What can hang from each mark
j129: j514
j20: j129 j155
j503: j155 j442 j514
j514: j129 j503 j781
j442: j129 j503 j876
j876: j442 j781
j155: j503

Every row comes from one small tree of marks. Brackets hold a mark, then the marks that hang from it, in the order of their numbers. Every link used is in the known rows. Which tree was each row made from?
Known rows
[j129 j514]: [ 0.07  0.11 -0.25  0.08  0.22 -0.02 -0.26  0.22  0.00 -0.02  0.27 -0.01
  0.03 -0.34  0.39  0.09  0.00 -0.08 -0.24 -0.77]
[j155 [j503 j442 j514]]: [-0.14  0.29  0.56  0.25  0.22  0.52  0.23 -0.09 -0.17  0.09  0.14  0.19
  0.27 -0.12 -0.44  0.06 -0.13 -0.12  0.16 -0.11]
[j129 [j514 [j503 j155 [j442 j876]]]]: [-0.15  0.48 -0.44  0.06  0.09 -0.23  0.05  0.19 -0.34  0.09  0.17 -0.26
  1.96 -0.08  0.18  0.17  0.67  0.06 -0.20 -0.65]
[j129 [j514 j781]]: [ 0.06  0.09 -0.30 -0.15 -0.06 -0.24  0.03  0.11 -0.10  0.05  0.22 -0.10
  0.82 -0.62  0.24  0.12 -0.06 -0.02 -0.97 -0.89]
[j20 j129]: [ 0.14  0.34 -0.51  0.01 -0.11 -0.21  0.03  0.13 -0.12  0.24  0.01  0.09
  1.92  0.25 -0.88 -0.10  0.30  0.00 -0.53  0.06]
[j155 [j503 j442]]: [-0.08  0.28  0.78  0.27  0.25  0.57  0.25 -0.10 -0.34  0.32 -0.08 -0.08
  0.05  0.19 -0.44  0.03 -0.29 -0.01 -0.04  0.13]
[j503 j155 [j442 j876] [j514 j129]]: [-0.52  0.88 -0.50  0.14 -0.19  0.23  0.03 -0.07  0.40 -0.05  0.39  0.01
  1.60 -0.39 -0.46  0.20  1.19  0.11  0.19  0.02]
[j514 [j503 j442] j781]: [-0.20  0.07 -0.05 -0.42 -0.39 -0.75  0.82 -0.32 -0.86  0.31 -0.24 -0.41
  3.98  0.08 -0.42  0.08  0.57  0.04 -1.22 -0.30]
[j20 j129 [j155 [j503 [j442 j876] [j514 j781]]]]: [ 0.00  0.85 -0.55 -0.19 -0.22 -0.02  0.67  0.17 -0.43  0.35  0.05  0.19
  2.38 -0.15 -0.29 -0.10 -0.20 -0.08 -1.10  0.08]
[j514 j503]: [-0.02 -0.08 -0.10 -0.14 -0.15 -0.36  0.41  0.00 -0.59  0.07 -0.34 -0.09
  2.77  0.21 -0.14 -0.01  0.52  0.04 -0.38 -0.18]
[j514 [j503 j155 [j442 j876]] j781]: [-0.33  0.49 -0.31 -0.31 -0.57 -0.58  0.85 -0.19 -0.60  0.24 -0.18 -0.50
  3.87 -0.11 -0.49  0.17  0.80  0.30 -0.99  0.00]
[j514 j129 j503 j781]: [-0.01 -0.11 -0.21 -0.51 -0.71 -0.64  0.77 -0.18 -0.68  0.39 -0.66 -0.23
  5.81 -0.45 -0.69  0.05  0.96  0.10 -2.35 -0.57]
[j876 [j442 j129 [j503 j514]] j781]: [ 0.40 -0.42 -0.34 -0.62 -0.50  0.36  0.12 -0.51 -0.04 -0.32  0.15  0.10
  0.22  1.56  0.10  0.22  0.04 -0.39 -0.21 -0.08]
[j876 j781]: [ 0.02 -0.26  0.05 -0.36 -1.07 -0.28 -0.17 -0.08  0.13 -0.17 -0.01 -0.06
  0.25  1.06  0.20  0.02 -0.07 -0.21 -0.44  0.01]
[j876 [j442 [j129 [j514 [j503 j155] j781]]]]: [ 0.29 -0.07 -0.72 -0.26  0.39 -0.05  0.18 -0.29  0.08  0.32 -0.03 -0.15
  1.06  0.41 -0.08  0.21  0.10 -0.02 -0.50 -0.27]
[j129 [j514 [j503 j155] j781]]: [ 0.05  0.26 -0.45 -0.23 -0.29 -0.53  0.21  0.14 -0.32  0.24  0.14 -0.23
  2.68 -0.62  0.10  0.14  0.45  0.17 -1.12 -0.85]
[j514 j129]: [ 0.03  0.00 -0.04 -0.07 -0.16  0.07 -0.03 -0.03 -0.02  0.22 -0.28  0.01
  1.90 -0.19 -0.38  0.01  0.54 -0.02 -0.93 -0.21]
[j129 [j514 [j503 j442] j781]]: [-0.06  0.15 -0.31 -0.23 -0.07 -0.55  0.32 -0.01 -0.60  0.19  0.10 -0.30
  2.77 -0.25  0.08  0.15  0.42 -0.06 -1.12 -0.98]
[j129 [j514 j503 j781]]: [ 0.07  0.01 -0.36 -0.24 -0.16 -0.54  0.29  0.11 -0.50  0.11  0.01 -0.17
  2.74 -0.48  0.13  0.12  0.32  0.00 -1.25 -1.02]
[j129 [j514 j503]]: [ 0.07  0.05 -0.32 -0.04  0.12 -0.32  0.03  0.21 -0.42  0.03  0.04 -0.08
  1.98 -0.18  0.29  0.08  0.38 -0.05 -0.55 -0.89]
[j503 [j442 [j129 j514]]]: [-0.13  0.33 -0.49  0.08  0.30  0.32  0.06 -0.19 -0.21  0.28  0.56 -0.21
 -0.11  0.35 -0.05  0.13  0.31 -0.13  0.26 -0.21]
[j503 j155 [j442 j876]]: [-0.45  0.86 -0.20  0.20 -0.06  0.21  0.09 -0.07  0.14  0.08  0.27 -0.38
 -0.04  0.21 -0.21  0.18  0.57  0.26  0.61  0.54]

Which tree is each row?
[-0.24  0.29 -0.67 -0.19 -0.08  0.10  0.44 -0.38 -0.06  0.03  0.70  0.10
  0.97 -0.25 -0.40  0.15  0.48 -0.18 -0.09 -0.32]
[j503 [j442 j129] [j514 j781]]
[ 0.35  0.10 -0.47 -0.34  0.31  0.49  0.35 -0.44 -0.04  0.04  0.29  0.05
  0.31  0.22 -0.22  0.24  0.19  0.02 -0.03  0.04]
[j876 [j442 j129 [j503 j155 [j514 j781]]]]
[-0.33  0.33 -0.16 -0.05  0.07  0.01 -0.02 -0.22  0.00  0.09  0.32  0.15
  1.66 -0.06 -0.39  0.07  0.88 -0.27 -0.13 -0.40]
[j503 j442 [j514 j129]]
[ 0.19  0.67 -0.49 -0.14 -0.17 -0.10  0.44  0.28 -0.31  0.43  0.07  0.36
  1.90 -0.19 -0.18 -0.20 -0.30 -0.07 -0.94  0.05]
[j20 j129 [j155 [j503 j514]]]
[-0.36  0.21 -0.04 -0.03 -0.34  0.16  0.14 -0.18 -0.14 -0.29 -0.03 -0.27
  0.21  0.96 -0.01  0.13  0.27 -0.17  0.18  0.17]
[j503 [j442 [j876 j781]]]
[-0.08  0.32  0.28  0.35  0.25  1.01  0.51 -0.08 -0.34  0.07 -0.06 -0.05
  0.01  0.17 -0.53  0.12 -0.22  0.02  0.12  0.22]
[j155 [j503 [j442 j129 j876]]]
[-0.13  0.50 -0.46 -0.03 -0.38 -0.07 -0.21  0.05  0.60  0.15  0.40  0.26
  1.43 -0.86 -0.36  0.07  0.91  0.19 -0.19 -0.13]
[j503 j155 [j514 j129]]
[-0.41  0.81 -0.28  0.06 -0.06 -0.16 -0.16 -0.13  0.38  0.21  0.78  0.00
  0.15 -0.19 -0.22  0.12  0.76  0.07  0.75  0.11]
[j503 j155 j442 j514]
[ 0.23  0.40 -0.85  0.09  0.20  1.53  0.64  0.11 -0.71 -0.75  0.44  0.05
  0.04 -0.33  0.10  0.30  0.37  0.09  0.27 -0.36]
[j442 [j129 j514] j503 j876]
[ 0.36 -0.13 -0.39 -0.35  0.43  0.52  0.42 -0.47 -0.22 -0.13  0.15  0.12
  0.36  0.36 -0.18  0.22  0.06 -0.15 -0.15 -0.15]
[j876 [j442 j129 [j503 [j514 j781]]]]
[ 0.18  0.02 -0.98 -0.17 -0.10  0.18  0.43 -0.03 -0.32  0.15  0.34 -0.05
  1.72 -0.35 -0.09  0.13  0.33  0.04 -0.71 -0.60]
[j442 [j129 [j514 j503 j781]]]
[-0.08  0.00 -0.36 -0.28 -0.42 -0.20  0.25 -0.11  0.17 -0.09  0.10  0.30
  2.42 -0.85 -0.41  0.06  0.54 -0.09 -1.12 -0.64]
[j503 [j514 j129 j781]]
[ 0.02  0.48 -0.02 -0.10  0.06  0.30  0.49  0.01 -0.39  0.46  0.12 -0.02
 -0.18  0.00  0.61 -0.05 -0.54 -0.04 -0.36  0.26]
[j20 [j155 [j503 [j442 j129]]]]
[-0.15  0.34  0.04  0.18  0.04  0.86  0.70 -0.16 -0.21 -0.10  0.13  0.16
  0.75 -0.33 -0.63  0.16 -0.10 -0.03 -0.22 -0.13]
[j155 [j503 [j442 j129 j876] [j514 j781]]]
[-0.06  0.28  0.19  0.10  0.04  0.65  0.53 -0.22 -0.22  0.18  0.28  0.16
  0.72 -0.33 -0.64  0.09 -0.14 -0.06 -0.30 -0.17]
[j155 [j503 [j442 j129] [j514 j781]]]
[-0.30  0.80 -0.82  0.05 -0.47  0.44  0.04 -0.07  0.23  0.07  0.62 -0.37
 -0.07  0.55 -0.04  0.25  0.63  0.14  0.38  0.25]
[j503 j155 [j442 [j129 j514] [j876 j781]]]
[ 0.10  0.54  0.02 -0.31 -0.41  0.29  0.37 -0.10 -0.37 -0.10  0.48  0.11
  1.76 -0.91 -0.36  0.16  0.74  0.22 -0.50 -0.19]
[j442 [j503 j155 [j514 j129 j781]]]
[ 0.10  0.56  0.03 -0.24 -0.34  0.31  0.40 -0.08 -0.35 -0.19  0.60  0.10
  0.75 -0.79 -0.17  0.15  0.50  0.24 -0.02 -0.09]
[j442 [j503 j155 [j514 j781]]]
[ 0.21  0.63 -1.04 -0.36 -0.15 -0.70  0.26  0.42 -0.57  0.49  0.10  0.05
  3.12 -0.02  0.29 -0.14  0.16 -0.09 -1.28 -0.43]
[j20 [j129 [j514 j503]] j155]
[ 0.05  0.07  0.42  0.07 -0.16  0.43  0.40 -0.03 -0.07  0.10 -0.15  0.30
  1.75 -0.77 -0.63  0.04 -0.09  0.00 -1.02 -0.39]
[j155 [j503 [j514 j129 j781]]]
[ 0.32 -0.38 -0.67 -0.53 -0.55 -0.21 -0.13 -0.33  0.27  0.10 -0.03 -0.16
  0.82  1.63  0.19  0.21  0.11 -0.26 -0.58 -0.20]
[j876 [j442 [j129 [j514 [j503 j155]]]] j781]
[ 0.43 -0.14 -0.23 -0.24  0.57  0.62  0.30 -0.41 -0.30  0.00  0.02 -0.03
 -0.11  0.68 -0.09  0.18 -0.01 -0.10  0.14  0.09]
[j876 [j442 j129 j503]]
[ 0.23  0.56 -0.68 -0.25 -0.33  0.82  0.59 -0.20 -0.34 -0.13  0.94  0.17
  0.59 -0.78 -0.36  0.21  0.59  0.27  0.11  0.01]
[j442 j129 [j503 j155 [j514 j781]]]
[ 0.29 -0.17  0.12 -0.26  0.55  0.26  0.16 -0.33 -0.21 -0.19 -0.05  0.12
  0.13  0.48  0.04  0.15  0.04 -0.21  0.12 -0.16]
[j876 [j442 [j503 j514]]]
